Known rows, with every way that one mark hangs from another:
q_672{q_429{q_631} q_587}: [ 0.447 -2.234 -1.837  1.923 -1.056 -0.952 -1.265 -2.260 -3.023  0.420
  2.292 -0.217 -1.478 -0.164  2.510  0.326 -2.313  3.033 -1.193 -1.218
 -0.111]
q_109{q_587 q_672{q_75 q_429{q_631}}}: [ 0.485 -2.725  0.734 -0.600 -2.360  2.298 -3.118 -5.156 -7.740 -1.551
  2.803 -2.350 -2.595 -1.144  0.429  1.434  1.595 -1.057 -2.344 -1.515
  2.351]
q_631{q_587}: [ 2.100  1.441 -0.524 -1.741  0.486 -4.811 -0.964  1.885  1.286  0.823
 -0.010  1.430  2.481  0.335 -0.252 -1.308  2.300  3.066  2.203  0.606
 -1.683]
q_429{q_109 q_587 q_631{q_672{q_75}}}: [-4.714 -0.070  0.613 -0.590 -3.359  2.573 -1.824 -0.395 -0.517  0.182
 -1.512 -2.284 -0.572 -1.487  2.999  3.063  1.601  2.555  0.908 -0.327
 -0.432]
q_587{q_631}: [ 2.629  1.412 -0.460 -1.120  3.686 -0.156 -0.101  0.864  1.104  1.470
  0.379  2.508  3.158  0.732 -1.390 -3.149 -1.552  2.214 -1.946 -0.768
  0.463]
q_587{q_429{q_109{q_672}} q_631}: [-1.210 -0.003  1.817 -0.339  2.279  1.539  1.265  1.406  4.992 -0.022
 -3.476  0.607  1.347 -0.585 -4.796 -0.865 -2.367 -0.687 -1.947  0.537
  3.229]
q_109{q_631{q_587{q_429}} q_672{q_75}}: [ 1.163  1.071  0.158 -0.523  0.084 -1.626  1.267  1.089 -3.496 -0.718
 -0.893 -0.536 -1.133  0.395  0.351 -0.642  3.446 -3.799  1.609  1.378
 -0.850]
q_587{q_429{q_109 q_631}}: [-2.894 -0.697  0.529  1.225 -1.436  0.153 -0.050  0.767  4.460  1.730
 -3.352  2.434 -0.463 -2.311  0.649  0.648 -3.547  4.262 -0.984  1.582
  1.203]
q_109{q_587{q_429{q_631{q_672{q_75}}}}}: [-1.664  0.052  2.606  0.422 -1.735  2.080  0.987 -2.665 -2.947 -3.191
  0.031  0.363 -0.458 -1.773  0.910  0.727  0.275 -3.209 -0.807  0.033
  1.004]
q_429{q_109{q_672} q_631}: [-1.396 -0.952  2.893  0.752 -1.847  0.415 -4.188  0.622  1.950  2.317
 -1.997 -0.775 -1.801 -1.462 -0.972  2.400  0.019  3.287 -1.056  2.892
  1.709]
q_631{q_587 q_672{q_75}}: [ 0.337  2.381 -0.770 -0.935 -0.945 -2.329  0.559  0.337 -1.720 -2.433
  0.992 -1.726  1.006  2.477  2.469  0.120  5.014 -2.188  2.681 -0.213
 -2.888]
q_587{q_429{q_631}}: [-0.445 -0.617  0.620  1.063  0.224 -1.044  0.346 -0.699  1.197  1.119
 -2.043  2.684 -0.275 -1.231  1.648 -0.770 -3.175  3.863 -1.738  0.754
  1.078]
q_429{q_109{q_672} q_587 q_631}: [-2.935 -1.906  3.268 -1.072 -1.461  0.595 -4.779  0.760  1.534  2.810
 -2.986 -1.255 -0.486 -3.196 -1.861  2.908  0.490  4.930 -0.002  1.488
  2.256]
q_75{q_672{q_429{q_109} q_587{q_631}}}: [ 1.269 -1.981 -1.486 -0.686  2.508  1.955  0.798  0.314  1.384 -0.227
  1.664  0.821  2.437 -0.510 -1.351 -0.971 -4.383  0.768 -1.111 -1.375
 -0.002]
q_672{q_75 q_587}: [ 2.259  0.440 -4.177  3.487  1.976 -2.478  0.263  0.234 -3.204  0.091
  2.613  0.057 -1.960  0.161  0.799  0.089  0.951  0.426 -0.312 -2.532
 -0.284]
q_587{q_429 q_631{q_672}}: [ 0.117  1.660  1.987 -0.251  2.899  0.870  3.435  0.033  3.383 -1.883
 -2.001  1.314  2.790  1.826 -1.002 -2.804 -2.276 -2.218 -1.254  0.052
  0.678]
q_429{q_109{q_587{q_631{q_672}}}}: [-1.173  2.000  3.974 -2.457  0.213  2.248 -0.411  0.857  4.293 -0.965
 -0.478  1.227  4.122 -0.791 -5.396 -1.124  0.015 -3.118  0.045  0.960
  1.081]
q_429{q_631{q_587 q_672}}: [-1.010  1.387  3.647 -1.504 -2.384 -1.949 -2.196  0.456 -0.110 -1.003
 -0.524 -0.505  2.281  0.661  2.142  0.289  2.130  0.863  2.406  2.865
 -2.491]
q_631{q_672{q_429 q_587}}: [ 0.722 -0.570 -0.874  1.776 -0.343 -1.638  1.421 -1.943 -0.523 -2.015
  1.918 -1.853 -1.884  3.390  1.205  0.160  0.131 -2.186  0.454 -1.433
 -1.003]
q_672{q_429}: [ 2.170 -0.930 -3.039 -0.297  0.232 -1.910  0.196 -2.166  0.058  1.007
  1.011  0.658 -1.331  2.280  2.074 -1.207 -0.296  3.227 -1.209 -1.664
 -0.241]
q_75{q_672{q_429{q_109 q_631} q_587}}: [-0.251 -3.455 -0.507  0.957 -1.397  0.975 -1.657 -0.845 -0.207  0.767
  1.210 -0.020 -0.887 -1.982  1.881  2.049 -3.808  3.320 -0.715  0.666
 -0.471]
q_631{q_587 q_672}: [ 0.778  2.189  1.898 -1.818 -0.714 -3.682 -0.370  1.341  1.815 -1.260
 -0.450 -0.348  2.076  2.275  0.245 -0.580  3.755 -0.718  3.060  1.711
 -2.439]

Rows:
[ 0.854  0.557  0.115 -1.582  1.091  1.812  1.557 -2.470  0.462 -1.750
  1.157 -0.725  1.993  3.841  1.344 -2.503 -1.164 -1.626 -1.568 -1.410
 -0.212]  q_587{q_631{q_672{q_429}}}
[-2.377 -0.334  0.741 -0.580 -3.527 -0.046 -3.749  0.842 -1.903 -0.389
 -0.396 -2.825 -0.450 -1.571  0.590  2.601  3.453  1.314  1.305  1.424
 -0.102]  q_429{q_109{q_672{q_75}} q_631{q_587}}
[ 3.997 -2.446 -1.736  0.670  2.504 -1.919  0.523 -1.190 -1.653  0.016
  2.599  0.515 -0.848  0.671  1.135 -0.362 -2.029  1.261 -0.387 -1.309
 -0.740]  q_75{q_672{q_429 q_587}}
[-0.013 -1.334 -0.945 -2.408 -2.961 -1.711 -1.809 -1.653 -2.090  0.074
  1.040 -0.226  1.453  0.269  3.896 -0.582  0.213  4.026  0.814  0.151
 -1.833]  q_672{q_429{q_631{q_587}}}
[-0.055  2.230  0.203 -2.073 -1.723 -2.742 -1.094  4.214  3.279  3.264
 -1.094  1.805  1.661 -0.442 -0.526 -0.741  1.979  1.203  3.555  3.371
 -2.750]  q_429{q_109{q_631{q_587}}}
[-2.395  1.839 -0.153 -0.751 -1.970  1.585  0.218  1.452  0.142  1.756
 -1.268 -1.165 -1.500  0.008  1.713  1.605  3.002 -1.078  2.018  0.539
 -1.567]  q_429{q_109{q_631{q_672{q_75}}} q_587}
[ 2.116  2.530  4.483 -1.386 -0.215 -0.693 -0.757  0.625 -0.464  1.067
  0.616  1.910  0.008  0.566 -2.021 -1.227  2.183 -4.408  1.321  3.049
 -1.128]  q_109{q_587 q_631{q_672}}
[-2.130 -1.243 -4.830 -2.879  0.176  3.803  1.129 -1.490 -0.663  0.107
  0.545 -1.538  2.169 -0.302  0.975 -0.493 -1.030  2.846 -1.173 -4.718
  1.076]  q_672{q_75 q_429{q_109 q_587{q_631}}}
[ 1.149  0.368  2.186 -3.162  0.677  2.628  0.880 -3.160 -0.643 -2.552
  2.120 -0.112  3.310  1.674 -2.256 -2.504 -0.523 -3.788 -1.202 -1.607
  0.741]  q_109{q_587{q_631{q_672{q_429}}}}
[-1.639 -0.245 -4.507  3.782  0.408 -1.042  3.197  1.007  1.807 -0.710
 -0.515  0.461 -2.099 -1.406 -0.325  1.191 -1.271 -0.191  0.031 -2.286
  0.739]  q_672{q_75 q_587{q_429{q_109}}}
[ 2.184 -2.379 -0.884  1.807  0.954 -2.075 -0.578 -1.634 -2.374 -0.616
  1.955 -2.268 -3.119  2.036 -1.314  0.684  0.413 -0.928 -0.987 -1.613
  1.391]  q_109{q_672{q_429 q_587}}
[ 2.459  1.120 -3.528  1.927  3.742  0.356  1.029  0.517 -3.500 -0.607
  3.238  0.540  1.643  0.092 -0.829 -2.029 -0.736 -0.477 -1.337 -3.319
  0.203]  q_672{q_75 q_587{q_631}}
[ 0.024  0.629  1.058  2.996  1.575 -2.595  3.239  0.387  2.262 -2.156
 -1.217  0.621 -1.246  1.347 -1.082  0.099 -0.868 -2.990  0.761  0.008
  0.073]  q_631{q_672{q_587{q_429}}}
[ 0.579  0.467  1.688  2.306  0.337 -1.323 -1.777  3.378  1.153  2.868
 -0.298 -0.602 -2.945 -0.479 -3.561  1.064  1.025 -2.210  0.889  2.942
  0.342]  q_429{q_109{q_631 q_672{q_587}}}
[-0.147  1.642 -0.220 -2.059  2.322  2.415  0.840 -0.637 -2.239 -1.456
  0.401 -1.334  3.123  0.846  0.567 -1.140  1.501 -0.475 -0.238 -2.709
  0.042]  q_429{q_587{q_631{q_672{q_75}}}}
[-0.564  1.296 -0.445  0.685 -0.101 -0.786  2.118  2.595  5.171  3.176
 -3.141  3.418 -1.300 -0.506 -0.402 -0.702 -2.055  0.602  0.398  2.794
 -0.240]  q_587{q_429{q_109{q_631}}}
[ 0.397  0.439 -1.038  3.190 -0.255  0.333 -0.940  2.297 -2.296  1.651
  0.997 -1.822 -3.964 -0.527 -1.776  1.793  2.222 -3.448  0.387  1.154
 -0.015]  q_429{q_109{q_631 q_672{q_75 q_587}}}
[-2.084  2.160 -0.666  1.663 -1.725  1.782  3.361  1.080  1.960 -0.186
 -2.224 -0.022 -2.696  1.307  2.372  0.514  0.500 -4.051  0.647  1.720
 -1.057]  q_587{q_429{q_109{q_631{q_672{q_75}}}}}
[-1.994 -2.089  0.545 -1.763 -3.677  1.447 -2.645 -2.213  0.442  1.081
  0.551  0.876 -0.055 -2.644 -0.547  0.875 -1.631  2.955 -0.981  0.237
  1.210]  q_672{q_429{q_109{q_587} q_631}}
[-0.135  2.413 -0.039 -0.761 -1.288 -1.143  3.498  1.093 -1.802 -1.994
 -0.832 -0.072  0.160  1.798  3.073 -1.144  3.038 -5.137  2.799  1.624
 -3.114]  q_109{q_631{q_587{q_429} q_672{q_75}}}
[-2.679  1.693  1.809 -0.213  1.004  2.065  3.164  1.081  6.736 -1.449
 -3.364  1.176  2.671  0.733 -2.127 -1.375 -2.746 -1.854 -0.666  0.947
  0.978]  q_587{q_429{q_109} q_631{q_672}}
[ 1.010 -3.780  0.540 -3.198  0.196  1.007 -2.245 -2.824 -2.567  1.571
  0.185  0.392  0.870 -1.909  3.778  0.735 -2.339  6.460 -1.043 -0.689
  0.028]  q_75{q_672{q_429{q_587 q_631}}}
[ 1.742 -1.331 -6.213  2.641  0.296 -1.181  1.528 -2.398 -4.799 -1.279
  3.851 -1.426 -2.887  1.801  2.865  0.137  0.185  0.075 -1.026 -4.130
 -0.322]  q_672{q_75 q_429 q_587}
[ 4.364  0.006  0.788  0.101  5.902 -0.189  0.098  1.539 -0.272  0.355
  2.073  2.659  3.594 -0.975 -2.576 -2.224 -3.095  0.643 -0.878 -0.419
 -0.186]  q_75{q_672{q_587{q_631}}}
[-1.161  0.310 -0.461  1.823 -0.405  1.319  1.349  1.079  0.334  1.161
 -2.468 -0.214 -3.744 -0.182 -0.377  1.030  0.754 -2.811 -0.628  1.521
  1.142]  q_587{q_429{q_109{q_631 q_672{q_75}}}}
[ 1.646 -1.996  0.250 -2.979 -0.143  0.559 -0.883 -1.445  1.901  0.645
  0.921  1.658  0.493 -1.786 -2.017  0.484 -1.283  1.303  0.067  0.083
  0.493]  q_75{q_672{q_429{q_109{q_587}}}}
[-0.970  2.298 -1.101  3.076 -1.664  0.901  1.123  2.108 -0.562  0.236
  1.084 -1.350 -2.687  0.956  1.105  1.443  2.166 -4.673  1.870  1.153
 -2.076]  q_429{q_109{q_631{q_672{q_75 q_587}}}}
[-3.162 -1.649  0.655 -0.355 -2.244  2.052 -4.076 -0.400 -2.113  1.292
 -1.549 -2.571 -1.906 -3.129  0.177  3.653  1.806  3.702 -0.508 -0.412
  2.098]  q_429{q_109{q_672{q_75}} q_587 q_631}
[ 1.230 -0.604  1.730  1.609  4.733 -0.395  1.873  0.720  0.369 -1.480
 -0.533  0.353  1.095 -0.277 -5.091 -1.733 -2.278 -2.859 -1.838 -1.081
  2.735]  q_109{q_672{q_587{q_429 q_631}}}
